Known rows, with every step that occurs:
nisak-buna-zorena-gogi: [-0.324  3.166 -0.367  0.577 -0.588  0.086  1.116  0.441  0.782 -1.707
  1.262  0.427 -0.472  1.242  0.196  1.979 -0.832  0.032 -0.787 -0.621
  0.761 -0.476]
leva-gogi-nisak: [-0.077  0.490 -0.169 -0.072 -0.045 -0.029 -0.124  0.168  0.981  0.163
 -0.937 -0.342 -0.820  0.553  1.097 -0.750 -0.252  0.289  0.220 -0.307
 -2.303  0.005]
vatas-gogi-nisak: [-0.181 -0.434  0.140 -0.177 -0.265  0.565 -0.625  0.016  0.740  0.309
  0.536 -0.240 -0.664  0.426  1.547  0.076 -0.102  0.620 -0.034 -0.048
 -0.863 -0.203]
leva-gogi-vatas: [ 0.710 -1.378  0.388 -0.009  1.141  0.283  0.127  0.288  0.530  0.838
 -0.667 -0.725  0.266  0.357  1.351 -1.520  0.092  1.817 -0.636 -0.990
 -2.101 -0.165]
tana-gogi-vatas: [ 1.037 -1.541  1.345  0.623  0.486 -0.329  1.601  0.845  0.747  0.882
  0.226  0.000  0.655  0.045  1.394 -0.916  0.256  2.218 -2.221 -1.131
  0.296 -0.460]
nisak-buna: [ 0.227  0.399 -0.741  0.392  0.014 -0.651  0.925  0.347  0.626 -1.604
  1.327 -0.038 -0.841  0.797  1.017  0.681 -0.562 -0.014  0.563 -0.490
 -0.215 -0.246]
vatas-gogi: [ 0.282 -1.813  0.548 -0.326  0.583  0.806 -0.586  0.239  0.560 -0.618
  0.754 -0.453 -0.512  0.395  1.520  0.056 -0.022  0.665 -0.276 -0.247
 -0.360 -0.637]
vatas-luda-gogi-nisak-buna-zorena: [-0.119  0.712 -0.414  0.825 -0.875  1.187 -1.179  0.228 -0.139  1.302
  1.498  0.477 -0.777  0.837  0.776  0.487 -0.464  0.888  3.107  0.218
 -0.565  0.128]
zorena-gogi-vatas: [ 0.628  0.252  0.238  0.023  0.267 -0.180 -0.117  0.231  1.325 -0.416
  0.220 -0.601  0.487  0.296  1.058  0.605  0.598  2.425 -2.366 -0.789
  0.324 -0.720]
leva-gogi-nisak-buna: [-0.354  1.197 -0.859 -0.085 -0.447  0.097  0.828  0.127  0.698 -0.006
  0.239 -0.091 -1.000  0.898  1.018 -0.265 -0.870  0.064  1.311 -0.423
 -2.560  0.150]
vatas-leva-gogi-nisak-buna: [-0.684 -3.307  0.018 -0.155 -0.219 -0.099  1.190  0.594  0.462  0.287
  0.075  0.587 -0.808  0.889  0.898 -0.868 -0.646 -0.336  1.636 -0.200
 -1.733  0.165]
tana-gogi-nisak-buna: [-0.073  1.115  0.142  0.513 -1.114 -0.599  2.239  0.643  0.923  0.037
  1.086  0.509 -0.605  0.560  1.029  0.401 -0.735  0.478 -0.173 -0.550
 -0.124 -0.199]
zorena-gogi-leva: [ 0.438  0.666 -0.193 -1.290  0.189 -1.637  0.130 -0.039  1.676 -1.055
 -0.114  0.238 -0.023  0.616  0.891  0.750  0.509  1.581 -2.014 -0.790
  1.108 -0.673]
nisak-buna-vatas-luda-gogi: [ 0.572 -1.306 -0.216 -0.490  0.476  1.527 -1.494  0.188  0.379 -0.290
  1.900 -0.162 -0.848  0.115  0.699  0.547  0.042 -0.876  4.315 -0.287
 -0.158 -0.490]
luda-gogi: [ 0.959 -0.883 -0.351 -0.521  0.296  0.144 -1.614  0.333  0.613  0.264
  0.516 -0.279 -0.800  0.334  1.360  0.066  0.503  0.727  0.246 -0.369
  0.268 -0.673]
luda-gogi-nisak: [ 0.473  0.540 -0.802 -0.480 -0.546 -0.125 -1.656  0.095  0.793  1.132
  0.384 -0.183 -0.982  0.317  1.426  0.058  0.424  0.570  0.560 -0.115
 -0.123 -0.236]
leva-gogi: [ 0.386 -0.838  0.236 -0.120  0.812  0.300 -0.178  0.371  0.795 -0.712
 -0.684 -0.565 -0.663  0.524  1.047 -0.781 -0.177  0.359 -0.064 -0.599
 -1.679 -0.456]
leva-gogi-nisak-buna-vatas: [-0.460  2.353 -0.787 -0.569 -0.105  0.375  0.936  0.084  0.843 -0.369
  0.423  0.096 -1.130  0.643  0.461  0.002 -0.958 -2.421  2.664 -0.776
 -2.139  0.351]
buna-nisak: [ 0.228  0.400 -0.262  0.868  0.032  0.924 -0.933  0.313  0.448 -0.815
  0.238 -0.483 -0.767  0.496  0.474 -0.186 -0.268  1.108 -0.575 -0.247
  0.111 -0.433]
nisak-gogi: [ 0.026 -1.543 -0.228  0.658  0.378 -1.472 -0.384  0.439  0.809 -1.445
 -0.411  0.362 -0.531  0.314  0.987 -0.369 -0.274  0.937 -0.872 -0.174
  0.656 -0.092]
zorena-gogi: [ 0.294  0.768  0.045 -0.175 -0.035 -0.205 -0.423  0.353  1.622 -1.946
  0.179 -0.448 -0.424  0.447  0.776  1.424  0.333  0.904 -1.796 -0.398
  0.609 -1.016]
leva-gogi-nisak-buna-zorena: [-0.708  2.912 -0.591  0.590 -0.546  0.279  1.384  0.289  0.157  0.359
  0.186  0.579 -0.848  1.301  0.523 -0.092 -1.385 -0.540  1.201 -0.527
 -2.066  0.505]

Rows:
[ 0.936 -3.145  0.346 -0.028  0.579  1.170 -2.617  0.340  0.499  0.309
  0.503 -0.591 -0.572  0.033  1.313 -0.222  0.776  1.732  1.809  0.132
 -0.233 -0.867] -> vatas-luda-gogi
[ 0.540 -5.062  0.997  0.440  0.991 -0.877  0.606  0.754  0.365  0.343
  0.119  0.210  0.381  0.252  1.223 -1.217  0.646  1.050 -0.890 -0.540
  0.667 -0.076] -> gogi-vatas-leva
[-0.111 -0.892 -0.704 -0.045  0.159 -1.274 -0.502  0.065  0.505  0.063
 -0.659  1.070 -0.123  0.530  0.465 -1.290 -0.513  2.775 -1.135 -0.391
  1.171  0.189] -> buna-nisak-gogi-leva
[-0.397  2.840  0.366  1.181 -1.209 -0.303  2.781  0.803  0.370  0.441
  1.089  1.136 -0.485  0.975  0.517  0.513 -1.235 -0.271 -0.412 -0.657
  0.278  0.229] -> tana-gogi-nisak-buna-zorena
[ 0.102 -5.241  1.084 -0.179  1.049  0.085  0.174  0.867  0.520 -0.433
 -0.864  0.021 -0.457  0.530  0.894 -1.351  0.049 -0.186  0.328 -0.364
 -1.031 -0.399] -> vatas-leva-gogi
[ 0.412 -1.684  0.320 -1.498  0.817 -0.607 -0.007 -0.115  0.641  0.316
  0.428  0.251 -0.098  0.614  1.634 -0.550  0.150  1.537 -0.538 -0.633
  0.141 -0.322] -> vatas-gogi-leva
[-0.483  3.986 -0.067  0.711 -0.956 -0.305 -0.032  0.251  1.173 -0.703
 -0.036  0.334 -0.518  0.877  0.272  1.514 -0.239  0.133 -1.699 -0.267
  0.597 -0.173] -> buna-zorena-gogi-nisak
[ 0.788 -2.965  0.882  1.171  0.997  0.330 -0.816  0.303  0.462  0.093
  0.277 -0.715  0.486 -0.027  1.313 -0.896  0.662  2.410  0.344 -0.316
 -0.790 -0.316] -> gogi-vatas-luda
[ 0.100 -3.486  0.563  1.807  0.469  1.309 -1.875  0.313  0.014  0.703
 -0.289 -0.039  0.633 -0.108  0.592 -1.715 -0.172  4.477 -0.069  0.083
 -0.199 -0.065] -> buna-nisak-gogi-vatas-luda
[ 0.376 -1.822 -0.061  0.769  0.660 -1.433  0.004  0.340  0.573  0.136
 -0.295  0.261  0.426  0.081  1.269 -1.101 -0.032  2.414 -1.613 -0.603
  0.369  0.203] -> nisak-gogi-vatas
[ 0.721 -1.349 -0.454 -1.661  0.718  0.102 -0.902 -0.122  0.474  0.700
  1.578  0.500 -0.439  0.301  0.849 -0.119  0.249 -0.114  3.968 -0.688
  0.343 -0.193] -> nisak-buna-vatas-luda-gogi-leva
[ 0.129  1.561 -0.622 -0.119  0.379 -0.376  1.081  0.260  0.738 -1.961
  1.522  0.139 -0.989  0.543  0.470  0.897 -0.626 -2.670  1.815 -0.837
  0.252  0.005] -> nisak-buna-vatas
[ 0.193 -1.552 -0.469 -0.488  0.579 -2.994  0.325  0.051  0.921 -0.528
 -0.654  1.130 -0.095  0.470  1.076 -0.931 -0.140  1.684 -1.237 -0.571
  1.180  0.241] -> nisak-gogi-leva
[ 1.042 -5.715  0.640 -0.382  0.815  0.064 -0.962  0.722  0.129  2.099
  0.460  0.165  0.291  0.148  1.495 -1.291  1.045  1.717 -0.041 -0.564
  0.728 -0.323] -> luda-gogi-vatas-leva
[-0.176 -5.685  0.646  1.205  0.466  0.127 -0.462  0.827 -0.071  0.997
 -0.433  0.850  0.538  0.187  0.481 -1.987 -0.129  3.055 -1.276 -0.219
  1.093  0.193] -> buna-nisak-gogi-vatas-leva
[-0.108  2.108 -0.417  1.016 -0.074 -0.459  1.398  0.465  0.038 -1.257
  1.297  0.561 -0.721  1.221  0.480  0.773 -1.053 -0.752  0.287 -0.623
  0.223  0.158] -> nisak-buna-zorena
[-0.557  1.728 -0.165  0.113 -0.772  0.893 -0.330 -0.006  1.483 -1.640
  1.319  0.017 -0.675  0.225  0.141  1.850 -0.170 -0.819  2.385 -0.050
 -0.263 -0.418] -> zorena-gogi-nisak-buna-vatas-luda
[-0.132  2.375  0.156  0.056 -0.752 -0.228  2.410  0.578  1.049 -0.330
  1.332  0.740 -0.759  0.283  0.487  0.655 -0.814 -2.092  1.139 -0.900
  0.226  0.080] -> tana-gogi-nisak-buna-vatas
[-0.171 -1.934 -0.532 -1.031 -0.423  0.136 -0.048  0.489  0.411  0.866
  1.579  0.924 -1.141  0.408  0.653  0.214 -0.020 -2.575  3.317 -0.327
  0.608  0.200] -> luda-gogi-nisak-buna-vatas-leva
[-0.644 -1.525 -0.235 -0.068 -0.250 -0.765  1.388  0.524  0.639 -0.880
  1.261  0.934 -1.020  0.530  0.313  0.259 -0.391 -3.200  2.470 -0.308
  0.475  0.461] -> gogi-nisak-buna-vatas-leva
[ 1.103 -0.973 -0.621 -1.670  0.585 -1.312 -1.060 -0.042  0.730  1.199
  0.203  0.385 -0.391  0.498  1.503 -0.550  0.658  1.479  0.087 -0.736
  0.818 -0.342] -> luda-gogi-leva
[ 0.004 -3.969  1.124 -0.680  1.410  0.337  0.405  0.786  0.653 -0.765
 -0.731  0.167 -0.659  0.277  0.359 -1.184  0.055 -2.625  1.579 -0.648
 -0.564 -0.183] -> buna-vatas-leva-gogi
[ 0.325 -4.171  1.092  0.021  0.479 -0.345  0.205  0.693  1.097 -0.131
  0.102  0.004  0.665  0.251  0.934  0.028  0.855  1.861 -2.073 -0.601
  1.094 -0.705] -> zorena-gogi-vatas-leva
[-0.474  2.785 -1.015 -0.009 -1.341 -0.381  0.643  0.078  1.541 -1.263
  1.194  0.040 -0.744  0.813  0.744  1.924 -0.381  0.515 -0.382 -0.273
 -0.149 -0.421] -> zorena-gogi-nisak-buna
[ 0.208  1.180 -1.404 -0.453 -1.000  0.054 -0.639  0.097  0.560  1.017
  1.521  0.156 -1.115  0.684  1.355  0.609 -0.210  0.367  1.616 -0.243
 -0.445 -0.086] -> luda-gogi-nisak-buna
[ 1.022 -3.564  2.116  1.148  0.724  0.670  0.380  0.792  0.627  0.857
  0.196 -0.357  0.921 -0.250  1.313 -1.167  0.537  3.271 -0.609 -0.670
 -0.185 -0.657] -> tana-gogi-vatas-luda
[ 0.132  2.446 -1.397 -0.931 -0.670  0.275 -0.488  0.015  0.676  0.622
  1.729  0.364 -1.277  0.423  0.792  0.845 -0.293 -2.056  2.906 -0.538
 -0.075  0.148] -> luda-gogi-nisak-buna-vatas
[ 0.083 -0.026 -0.250 -1.995  0.729 -0.230  1.226 -0.209  0.512 -0.228
  1.752  0.737 -0.395  0.684  1.025  0.180 -0.556 -1.320  1.847 -1.004
  0.179  0.030] -> nisak-buna-vatas-gogi-leva
[-0.040  2.466  0.275  0.658 -0.139 -0.009  0.028  0.492  1.013 -1.574
  0.112  0.200 -0.337  0.866  0.253  1.495 -0.209  0.205 -1.822 -0.528
  1.095 -0.615] -> buna-zorena-gogi
[ 1.084 -3.022  0.155 -1.151  0.833 -0.317 -2.059 -0.038  0.558  1.279
  0.233  0.092 -0.151  0.234  1.468 -0.801  0.974  2.553  1.579 -0.219
  0.300 -0.552] -> vatas-luda-gogi-leva
[-0.765  2.044 -0.209  0.490 -0.835  0.863  0.914  0.133 -0.080  0.482
  1.698  0.678 -0.711  1.195  0.972  0.802 -1.287 -0.249  0.875 -0.181
 -0.707  0.297] -> vatas-gogi-nisak-buna-zorena
